Each row was made from one walk, in order. Every step used is in the known rows, and no mark comes twice. Write each row's walk.
Known rows:
D > A > Q > S > H: [ 12  18   7 -14 -24 -48 -15  15  17 -16   5   7  11  24   4   0   6 -17
  18   9 -12  20 -22 -25   7   0  11   1  20  15  -6]
C > S > Q: [-39  11  -4 -13 -15 -17  -2   5   6  -6 -10 -15  15  11   4   1 -14   9
   1 -19   3   2 -14 -27   0   5  -5  11   0  21  -1]
C > S > H: [-25 -14  -8   1 -16 -19  -7  23   7 -15   4 -29   7  32  -2  -7  -4   1
  11 -11   2   1 -13 -22  -5   6  -5  -4  21  22 -14]
S > C > A: [-13  21   6 -10 -37 -43  -9  14  19 -14 -13 -24  10  45  -6   6  -7   0
  15 -24  -8 -12 -10 -24 -19  13  -3  -4  14  22 -17]
Q > A > C > S > D: [ -6  13  -5 -14  -2 -11  -9  -4 -10 -13  -9 -17   6  28   8   2 -12   0
 -10  -1  -7  13 -12 -38  -1  12  22  -4  10  11  -1]
C > S > H > A: [-26   0  -4  -4 -26 -12 -10  12  15 -11   9  -7   7  34  -4 -11   8   2
  18 -13 -10  12 -25 -23   2  10   7   1  24  26 -15]
S > H > A > Q: [ 10  22   3 -13 -36 -41 -19  12  27 -13   4   1  11  28  -2  -6 -10  -9
  18  -4 -11  17 -31 -30   4   6  13  -3  29  14 -10]
A > C: [ -8  -4   0  -6 -25 -35  -7  -4   8 -16 -17  -7   8  33   9  -1  -5   2
  -6 -20  -5   0 -16 -37 -23  16   6 -11  20  17 -20]
D > A: [-16  -1   2  -5 -31 -30 -10  -8  25  -7 -18   3   5  23   1   2 -11   5
  -4  -8  -4   5 -23 -29 -13   5   4 -24   1  18 -11]
Q > S: [-17  -1   4 -21 -25 -42  -8 -16  15 -17 -13  -8   7  37  15   0  -4  -9
  16 -17  -2   2 -17 -23 -19  10 -15  29  10  21  -1]
Q > S > D > A: [  2  22   2 -23 -16 -33  -8 -16  16 -10  -4   6   5  30  11   9   3 -10
   4  -1   6   8 -25 -33  -4  11   5  -4  -6  15   5]
P > A: [-13   6   0   1 -32 -45  -7   2  22 -12 -25  12  -1  27   8  -3 -13 -12
  -2 -20  -1  -5 -24 -24 -19   5  -1   9   4  16   7]
Q > A > H > S: [-16  10   7 -11 -13 -34 -14 -11  23 -14 -13 -36  -1  27   5 -11   9   1
  -6  -1  -3  14  -4 -20   2  -1  -1  17  14   7   6]
P > A > H > S: [-19   9   4   5 -20 -44  -7   7  25 -12 -10 -13  -5  24   7 -14   9 -13
  -9 -14   7   2 -12 -17 -10   1   3  15  16  11   7]
D > S > C > A: [  1  18   8 -16 -24 -52  -1   7  23 -10 -13 -26  10  36   2   2  12  -2
  16 -33  -4  -3 -10 -23 -30  15  -5   9  12  23 -11]
P > A > Q > S: [  1  25   7 -13 -29 -59 -15   8  17 -17 -13  23   6  24  16  -2 -22 -32
  15  -6  -8  11 -24 -22 -10  -2   5  40  10  15  18]
M > A > C > S > D: [  0  12 -10  -7   0 -12  -6   6  -2 -19  -5  -4  10  26   5   5 -28  -5
 -18 -11   2   2 -17 -42  -3   8  16  -3  23  11  -9]
A > H > S: [-23  -4   4  -4 -17 -34 -10  -5  25 -12  -4 -36   1  26   5  -9   2   1
  -5 -14  11   4  -5 -22  -9   5 -10   5  19  13  -6]
X > A > Q > S: [-12  28  11 -18 -23 -44 -22  -5  14 -19   0  20  12  14  15   3 -45 -20
  21  -6  -9   6 -13 -27 -13   9   1  32  17  24  -3]
M > A: [ -4   4  -2  -9 -24 -37 -11  -5  24 -19 -22  -3   9  25   3   2 -29  -3
  -6 -19  -3  -6 -21 -31 -13  -1  -8  13  18  12  -5]
Q > A > H: [ -7   5   7 -15 -22 -40 -18 -11  10 -17 -19 -23   3  36   2  -6 -14  -2
 -16   5 -11  10 -11 -27  -2   2   7  20  14   8  -1]
M > A > Q: [ 11  14   1 -11 -25 -45 -20   6  27 -18 -17  -2  14  16   3   3 -57 -11
  -4  -9  -5   5 -21 -35  -4  -9   0  13  24   7   0]
S > C > A > Q: [  2  34   9 -13 -39 -52 -18  24  22 -13  -6 -24  14  33  -6   8 -32  -9
  18 -14 -10  -3 -10 -27 -11   5   4  -6  22  16 -13]
P > A > H: [-12   4   2   4 -28 -47 -11   9  13 -16 -17   0  -3  34   4  -8 -15 -15
 -20  -8  -2  -3 -20 -24 -13   7   8  17  16  12   3]
S > D > A > Q: [ 17  28   2 -14 -24 -37 -17   2  24  -5  -5  -1   9  11   3  11 -45  -6
  -7   8   7  13 -27 -41   3   3  17 -37   0   7   2]
A > H: [-15  -7   3  -7 -26 -42 -14  -2  12 -15 -10 -24   5  35   2  -4 -25  -1
 -16  -8   3   0 -14 -29 -13   9  -2   7  18  15 -11]
M > A > C > S > H: [ -4  -1  -9   6  -5 -18  -5  24  -3 -26   0  -9  11  32  -3  -6   5  -6
  -7 -12 -13   4 -13 -32   0   5  14   2  44  16 -23]
Q > S > C: [ -5  -2   5 -19 -25 -50  -6   1   8 -16  -9  -6  16  42   4  -4   7  -9
  21 -18  -2  -8 -10 -18 -21  16 -21  27  21  21  -9]

Which walk is each row?
[-26  24  -4   2 -12 -24   2  15  -6 -11 -18  18  10  11   7  -4   7  -5
 -14 -19  -9   6 -18 -30  -2  10  20  12   7  19   1]  P > A > C > S > Q
[-18  36   5 -23  -9 -29  -5 -17  25  -6 -24 -19   9   7   8  -3  24   6
   7 -14  -2  13 -10 -23   8   0  -7  16  -5   9  16]  H > S > Q > A
[ 13  30   7 -26  -1 -45   2 -18   5 -12 -29  -3  16  13  16  -2  34   6
 -11 -16 -16  22 -16 -36  -8  14  13  20   2  10   3]  D > S > Q > A > C
[  5   4  -2  -5 -18 -37  -9  -8  12 -23 -22   5  11  31   5   1 -13  -4
 -15 -19 -11  -2 -20 -40 -14   8   7   4  30  12 -17]  M > A > C
[  3  27  12 -16 -24 -51 -20  10   5 -17   5  22  21  21   5   0 -31 -20
  25  -6 -11  -3  -5 -23 -15  16  -7  29  29  26 -10]  X > A > Q > S > C
[-29  21   3 -16  -7 -22 -12   2  -5 -11 -12 -22  12  16   0  -6  -8   5
 -17   6 -12  17  -7 -25  18  -1  11  31   6  11   6]  C > S > Q > A > H
[ 15  28  12 -18 -26 -61  -9  19  25 -11  -8 -24  15  26   4   5 -13 -10
  19 -22  -7   8 -10 -26 -23   7   1   7  18  18  -7]  D > S > C > A > Q
[ -5  38  10 -12 -30 -45 -14  24  34  -9  -3 -39  11  23  -3   3  -8  -6
  27 -20  -1   2  -3 -21  -9   0  -2  -8  21  15  -8]  H > S > C > A > Q
[ -7   8  -1   5 -25 -43  -5   2   8 -16 -24  19   1  31  10  -4  -1 -14
 -10 -20 -10  -1 -23 -32 -23  13  18  -1  16  16  -5]  P > A > C
[  8  42   7 -25 -13 -40 -21  -4  10 -17   9  14  10  14  16  10 -49 -24
  15   1   3   3 -17 -36  -7  15   7  23  10  19   6]  X > A > Q > S > D
[ -9  20   9  -7 -34 -47 -14  17  10 -17  -4 -33   8  50 -10   1  -6  -3
  -3 -13  -9  -9  -8 -24 -12  13   4   4  26  16 -21]  S > C > A > H
[-31 -13  -5  -1 -17 -15  -6   5  -3 -14  -7 -15   8  28   6  -4 -15   5
  -3 -19  -4   5 -10 -32 -17  12   7  -4  19  23 -20]  A > C > S
[ -3  11   7 -24 -27 -52 -17  -3  16 -16  -6  -7  13  27  15   2 -34 -17
  20  -6  -3  12 -17 -27 -11   1  -8  29  14  16   3]  A > Q > S
[ -6  13   0 -13  -7 -29  -8  -3  21  -9   5 -40   0  27   6  -3  -4  -2
 -10  -8  26   2  -9 -32  -4  11  -5  -5  11   7   2]  A > H > S > D
[-30  53   9 -16 -17 -34  -6   3  26 -11  -5 -42   3  18   2   2  20   2
  -1 -18   2   5  -8 -25   7   6   7  10   7  14  -1]  C > A > H > S > Q
[-10  -2   6  -4 -18 -42  -7  13  17 -10  -1 -37  11  33  -6 -13  13   2
   0 -15  12  -6   1 -17 -11  12 -17   1  31  12 -14]  A > H > S > C
[-13   0   2  -6 -22 -35  -2   7  26  -6  -8 -26  13  28  -2  -7  14   5
  17 -26  11  -9  -3 -18 -18  11 -25  -7  19  16 -11]  H > S > C
[-20   3  -6  -6 -14  -5  -7   1  12  -3  -1  -6   5  17   0   7 -27   3
  -7  -2   9   8 -20 -32  -1   5  14 -28  -6  17  -3]  C > S > D > A
[-10  18   7  -8 -29 -39 -23   1  20 -14  -4  11  11   6   7   4 -61  -9
   7  -7  -6  -1 -14 -33 -14  10   4   3  16  21 -10]  X > A > Q
[  3  27   7 -30  -6 -45   0 -20  18  -7 -29 -12  14  10  14  -1  18   6
  -1 -16  -9  18 -17 -29  -5   5  -4  30  -9  12  15]  D > S > Q > A
[  8 -10   4 -13 -18 -52   1   3  19  -8 -16 -18  18  31   5  -6   8   3
   9 -29   6  -2 -10 -23 -32  17 -20   7  17  20 -11]  D > S > C
[-32  15   8   0 -14 -26 -14  -5  22 -15   5 -14   1  15   5  -8 -10   0
  -3 -13   5  -2  -1 -21 -12  14  -2   9  22  22 -11]  X > A > H > S
[ 17   6   2 -10 -15 -41   1  -3  16 -15   0   5  10  38   8 -12  52  -2
   9 -23 -15  20 -28 -35 -17  25  19   1  32  21 -22]  D > S > H > A > C
[ -9  33   7 -16 -38 -46 -20  10  29 -14 -10 -25   5  27   5  11 -45 -10
  13 -13 -10   8 -19 -32 -10   0  11  -2  12  17  -6]  C > A > Q
[ -7  18  -1 -10 -12 -17  -5 -10  35  -1  -5 -14   1  12   5   4   6   3
   0 -10  19   8 -18 -31  -3   7   3 -35  -6  11   4]  H > S > D > A
[  2  15  -2 -13 -21 -27  -9 -10  22  -5 -10  -2   5  24   3  10 -18   2
 -10  -3   8   3 -27 -37  -5  10   8 -35  -6  11  -2]  S > D > A
